What can hang from each mark:
j_720: j_158 j_597
j_904: j_722
j_597: j_904
j_131: j_158 j_535
j_158: j_131 j_362 j_428
j_428: j_362 j_722 j_904
j_722: j_904

Each row was made from one small tree. The marks that hang from a mark follow it in brackets, in the order of their numbers. Every link used is in the known rows. Write each row's tree.
Known rows:
j_720(j_158 j_597): [+3.53,+0.86,+0.87,-2.79,-2.49,+0.26,-2.22,-0.81,-1.29,+1.07,-0.77,-0.85,-2.74,-2.17,+0.95,+1.65,-0.92,-0.42,-4.14,-3.49]
j_131(j_158(j_428(j_722)) j_535): [+0.29,-0.23,-4.61,+0.97,-1.82,-3.01,-3.23,-0.30,+0.40,-0.64,+0.42,+0.48,+0.83,+0.91,-3.31,-0.41,+0.56,+1.40,-0.41,+1.87]
j_597(j_904): [-0.44,-2.59,-2.55,-3.28,+1.00,+2.91,-0.92,+3.60,+2.64,+1.15,-2.75,+0.83,+0.82,+0.39,+3.24,+6.38,+2.64,-1.46,-2.16,-2.89]
j_158(j_428(j_722 j_904)): [-1.23,-0.58,-0.65,+0.88,+0.80,+1.04,+1.07,+1.10,+4.73,+0.62,-1.42,+0.91,+1.15,+0.02,-4.73,+2.00,+3.08,-0.50,-2.09,+2.06]
j_904(j_722): [+2.45,-1.06,-0.06,-5.01,+2.60,+0.49,-0.81,+1.86,+0.46,+1.66,+0.04,-0.76,-1.67,-0.93,+3.88,+4.83,+2.24,-1.84,-3.79,-1.40]
j_158(j_131(j_535) j_362 j_428(j_722)): [-0.73,-1.67,-0.13,+1.68,+0.47,-4.14,-0.86,-2.71,-0.31,-0.58,+1.32,-0.84,+0.54,+3.32,-3.19,-3.95,+0.26,+1.19,+5.08,+1.87]
j_722(j_904): [-0.04,-1.40,-2.51,-3.23,+1.91,+1.87,-0.86,+2.82,+1.12,+1.93,-1.81,+0.60,-2.97,+0.32,+3.79,+6.09,+2.58,-1.05,-3.15,-3.91]
j_158(j_131 j_428(j_904)): [-1.57,-0.52,+0.33,+1.90,-0.70,+1.16,+1.30,+2.24,+1.11,+2.01,+2.41,+0.23,+0.79,+0.82,-1.75,+0.61,+4.30,+1.66,+1.06,+1.32]
j_720(j_158(j_362 j_428) j_597(j_904(j_722))): [+2.54,-0.06,+4.60,-1.73,-0.59,+3.50,-0.49,-0.16,-1.58,-1.42,-1.25,+1.71,-1.41,-5.73,+3.17,-1.52,-4.74,-2.76,-0.79,-0.39]
j_131(j_535): [+0.88,-1.60,-4.60,-2.72,+0.37,-0.15,-4.12,+0.27,-0.62,+0.87,+1.03,-1.00,-1.80,+2.65,+0.61,+5.15,+1.85,+0.93,-1.44,-3.23]
j_131(j_158(j_428(j_362 j_904(j_722))) j_535): [-1.26,+1.44,-3.51,+1.92,-0.90,+1.38,-1.00,+0.95,-1.70,-1.55,+1.89,-0.27,+0.80,-1.04,+0.64,+2.19,-1.65,-0.38,-1.22,+1.60]
j_158(j_131 j_362 j_428(j_722)): [-0.46,-1.08,+2.44,+0.39,+2.18,-3.22,+2.01,-0.51,+1.84,+0.12,+0.32,+0.09,+1.78,+1.82,-2.46,-4.79,+1.48,+0.80,+3.90,+2.57]
j_720(j_158(j_362 j_428(j_722 j_904)) j_597): [+0.51,+1.28,+2.70,+1.22,-1.21,+1.10,+0.68,-1.95,+2.21,-1.74,-1.41,+1.04,-0.29,-3.02,-5.56,-3.56,-2.48,-0.92,-1.01,+1.15]
j_720(j_158(j_131(j_535) j_428) j_597(j_904)): [+1.58,+0.41,+2.40,+2.84,-7.28,-0.73,-3.39,-1.61,-3.29,+0.86,-0.21,+1.06,-1.37,-1.42,+1.01,-1.12,-2.34,+0.29,+2.25,-1.42]
j_158(j_362 j_428(j_722(j_904))): [-1.48,-1.03,-0.27,-0.77,+3.95,+0.19,+1.88,+0.35,+2.63,-0.69,-2.55,+1.90,-1.10,-0.09,-0.75,-0.81,+0.37,-0.85,+0.18,+0.12]
j_597(j_904(j_722)): [+1.29,-2.41,+0.31,-4.80,+1.15,+2.76,-0.79,+3.34,+1.85,+1.32,-3.00,+0.67,-0.51,-2.03,+5.52,+7.45,+2.21,-3.75,-2.89,-1.78]
j_720(j_158(j_131) j_597(j_904(j_722))): [+4.09,-0.03,+6.32,-2.00,-5.77,-0.21,-1.74,+0.44,-0.80,+2.49,-3.32,+0.54,-1.59,-4.65,+5.34,+2.51,-1.14,-3.97,-1.43,-2.27]
j_131(j_158): [+1.24,-0.86,-4.99,-3.52,+0.34,-0.31,-1.75,+3.34,+0.74,+0.98,+0.68,-0.32,+1.05,-0.19,+1.85,+2.70,+2.44,+0.99,-2.31,-1.99]
j_158(j_131 j_362 j_428(j_722 j_904)): [-2.23,-1.01,+1.97,+1.90,+1.22,-0.82,+2.88,+0.44,+3.80,-0.07,+0.13,+0.63,+2.00,+1.06,-4.30,-3.02,+2.35,+0.61,+3.56,+2.86]
j_428(j_362): [-0.45,+0.06,-2.69,-2.99,+3.26,+0.52,+1.08,+1.25,+0.15,+0.24,-1.08,-1.49,+0.50,+2.21,+2.92,+3.73,+0.89,-0.08,-2.49,-1.96]
j_158(j_362 j_428): [-0.62,-1.43,-1.95,-1.49,+5.20,+1.86,+0.85,+0.96,+0.00,-1.48,+3.17,-0.62,+0.16,+0.86,+0.24,-1.87,+0.29,+2.01,+1.07,+0.03]
j_720(j_158(j_428) j_597(j_904)): [+1.12,+0.31,+2.04,-0.02,-3.70,+3.11,-1.36,-0.02,-0.91,+0.14,-1.81,+1.33,-1.02,-3.57,+1.23,+0.26,-1.95,-0.87,-2.61,-1.21]
j_720(j_158(j_362 j_428)): [+1.68,+0.98,+0.72,-0.81,+3.36,+1.67,-0.04,-1.31,-0.97,-2.28,+2.26,+0.08,-0.68,-0.46,+0.54,-2.96,+0.15,+2.13,+0.53,-0.66]

Which tree is each row?
[-1.01,+0.93,+3.61,+1.73,+0.88,+0.43,+3.34,+1.14,-0.45,+0.86,+1.26,-0.53,+1.16,-0.12,+2.20,+0.98,+1.21,-1.60,+0.31,+3.05] => j_158(j_131 j_428(j_362 j_904(j_722)))
[-1.05,+0.59,+0.62,+2.73,-1.01,-5.05,+0.49,-2.90,-1.17,+0.42,-0.70,-0.91,+1.54,+3.95,-2.16,-1.76,-0.06,+1.13,+2.33,+2.47] => j_158(j_131(j_535) j_428(j_362 j_722))
[+0.08,-2.11,-2.73,-1.21,+1.09,-2.07,-2.17,-0.58,-1.89,+0.34,+2.88,-1.33,-0.63,+3.69,+0.50,-0.22,+0.42,+1.38,+4.61,-2.55] => j_158(j_131(j_535) j_362)
[+0.73,+3.23,+0.92,-0.04,+1.47,+0.50,+1.58,-1.87,-2.06,-1.65,+0.62,-0.60,+0.13,+0.47,+1.83,-0.64,+0.00,+1.23,-2.47,+0.29] => j_720(j_158(j_428(j_362)))
[-1.52,+0.46,-1.55,+2.37,-0.28,-2.70,-0.32,-1.36,-3.58,+0.25,+2.48,-1.92,+0.30,+3.97,+0.88,-0.89,-0.01,+2.07,+2.79,+0.87] => j_158(j_131(j_535) j_428(j_362))
[-2.84,+1.45,-4.83,+3.54,-1.79,-1.24,-0.71,-0.12,+1.64,-1.94,-1.60,+0.45,+2.57,+1.42,-4.16,+0.37,-0.89,+0.27,-1.10,+2.51] => j_131(j_158(j_428(j_362 j_722 j_904)) j_535)
[-2.35,+0.43,-1.40,-0.92,+1.32,+0.30,+2.04,+0.79,+4.39,-0.16,-4.64,-0.31,+1.99,+1.60,-1.84,+4.72,+1.65,-2.07,-3.10,+0.04] => j_428(j_362 j_722 j_904)
[+0.71,+1.83,+1.64,+1.66,-3.24,+3.13,-0.90,-0.42,-0.69,+0.16,+0.78,+0.74,-1.74,-3.26,-2.66,+0.39,-0.87,+0.49,-3.35,-0.47] => j_720(j_158(j_428(j_904)) j_597)
[-2.87,+0.49,-1.48,+4.40,-1.31,-0.41,+0.54,-0.61,-1.86,+0.19,+2.45,-0.68,+0.64,+3.53,-1.57,+0.78,+0.66,+1.32,+2.56,+0.98] => j_158(j_131(j_535) j_428(j_362 j_904))
[-2.13,-1.53,+0.35,+1.80,+1.93,+1.85,+1.98,+1.73,+1.05,+0.02,+3.29,+0.30,+1.05,+1.00,-1.74,-2.42,+1.55,+1.56,+3.95,+1.28] => j_158(j_131 j_362 j_428(j_904))
[-1.89,+0.82,+0.48,+3.18,-1.63,-3.94,+0.82,-2.13,-0.74,+0.83,-2.80,+0.61,-0.70,+3.17,+0.13,+0.18,+0.01,-1.00,+2.15,+0.57] => j_158(j_131(j_535) j_428(j_362 j_722(j_904)))
[-0.33,-1.13,+3.31,+0.54,+2.32,+1.51,+2.16,+1.92,+0.65,+0.35,+3.08,+0.13,+0.23,-1.32,+0.64,-1.66,+1.18,-0.56,+2.91,+2.17] => j_158(j_131 j_362 j_428(j_904(j_722)))
[-0.29,+3.53,+4.04,+3.76,-4.54,+0.52,+2.08,-1.80,-1.71,+0.71,+0.48,-0.29,+0.25,-1.49,-0.70,-2.19,-2.13,+0.26,-0.40,+0.97] => j_720(j_158(j_131 j_428(j_362 j_904)) j_597)
[-2.44,-1.51,-0.98,+0.47,+3.36,+1.62,+2.19,+0.46,+4.25,-1.61,-0.54,+0.78,+1.60,+0.27,-4.70,-0.57,+1.20,+0.07,+0.48,+2.22] => j_158(j_362 j_428(j_722 j_904))
[-1.22,-0.60,+2.73,+0.82,+1.44,-2.16,+2.57,-0.33,+2.04,+0.82,-2.01,+1.48,-0.72,+0.84,-0.12,-3.34,+1.27,-0.32,+3.39,+1.25] => j_158(j_131 j_362 j_428(j_722(j_904)))
[-0.51,-1.12,-4.25,-1.09,+3.43,+0.85,+0.01,+1.85,-0.45,-1.32,+3.41,+0.00,+1.48,-0.10,+0.67,-3.67,-0.47,+2.63,+1.38,+0.65] => j_131(j_158(j_362 j_428))
[+1.57,+3.29,+1.64,+0.54,-1.24,+0.28,+0.60,-2.64,-3.40,-0.81,-0.16,-0.68,-0.76,-1.00,+0.83,-2.27,-3.70,+0.69,-3.06,-0.29] => j_720(j_158(j_428(j_362)) j_597)
[+3.13,+0.31,+2.94,-1.93,-1.78,-1.53,-0.66,-1.69,-2.09,+0.54,+0.75,-1.66,-1.46,-1.08,+1.53,-3.53,-1.91,-0.09,+1.51,-2.77] => j_720(j_158(j_131 j_362) j_597)
[-1.12,+0.08,-1.06,-2.44,+2.15,-1.20,+2.17,+0.45,+2.91,+0.79,-6.28,+0.55,-0.61,+1.54,+2.03,+4.79,+0.75,-2.81,-3.41,-1.92] => j_428(j_362 j_722(j_904))
[-1.31,+0.81,+1.54,+3.10,-0.85,-0.68,+0.34,-0.38,-2.51,+0.10,+2.15,-0.78,-0.24,+1.20,+1.13,+1.51,+0.03,-0.96,+1.48,+2.47] => j_158(j_131(j_535) j_428(j_362 j_904(j_722)))
[-0.99,+1.37,-4.35,-0.07,+1.54,-0.08,+0.96,+1.81,-1.21,-0.97,+1.71,-0.71,+2.50,+0.73,+2.32,-0.97,-0.65,+2.35,-1.27,+1.27] => j_131(j_158(j_428(j_362)))
[-0.15,-1.71,-7.49,-2.50,+1.31,-0.56,-3.73,+1.07,-0.59,-1.71,+2.08,-1.02,+0.34,+1.67,+0.52,+0.35,-1.17,+2.02,+1.54,-2.74] => j_131(j_158(j_362) j_535)
[+1.38,-0.93,+0.74,-2.85,-1.38,+3.00,-1.26,+0.49,+0.24,-0.81,-2.88,+0.72,-0.66,-2.93,+2.69,+0.98,-3.77,-1.65,-0.65,-4.12] => j_720(j_158(j_362) j_597(j_904))
[+2.75,+2.29,+3.57,+0.20,-3.15,-2.07,-0.55,-2.86,+0.13,+0.61,-1.81,+0.45,-0.98,-2.63,-3.05,-1.89,-1.31,-0.44,-3.55,+0.68] => j_720(j_158(j_428(j_722)) j_597)
[+0.02,+1.21,+1.32,+1.49,-0.09,+4.10,+0.06,-0.53,-0.47,-1.91,+1.66,+0.30,-1.01,-3.48,-2.43,-2.78,-3.08,+0.53,-0.53,-0.43] => j_720(j_158(j_362 j_428(j_904)) j_597)
[-2.25,-1.58,-1.79,+3.51,+0.54,+0.88,-0.72,+0.11,-0.77,-0.65,+4.35,-0.81,+0.05,+2.47,-3.04,-1.34,+0.50,+2.23,+5.34,+0.69] => j_158(j_131(j_535) j_362 j_428(j_904))
[-0.42,-1.95,-2.04,+1.10,+1.67,-1.63,-1.43,-1.16,-2.56,-0.61,+4.73,-0.88,-0.32,+3.15,-0.47,-3.69,+0.21,+2.90,+5.80,+0.43] => j_158(j_131(j_535) j_362 j_428)
[-0.94,+1.52,-2.34,+0.57,+0.74,-2.84,+1.52,+0.44,+1.16,-0.98,-2.23,+0.11,+3.35,+1.15,-0.77,-1.43,-0.53,+0.84,-1.39,+3.21] => j_131(j_158(j_428(j_362 j_722)))
[+3.69,-0.01,+4.00,-3.81,-3.37,+2.32,-1.97,+0.46,-0.53,+1.30,-4.06,+0.78,-2.06,-5.37,+4.87,+4.82,-2.23,-4.17,-4.55,-3.32] => j_720(j_158 j_597(j_904(j_722)))
[+3.06,+1.96,+5.93,+1.26,-5.01,-4.25,+0.01,-3.04,-0.47,+1.62,-1.53,+0.33,-0.59,-1.73,-2.74,-4.58,-0.43,+0.23,-0.65,+1.62] => j_720(j_158(j_131 j_428(j_722)) j_597)
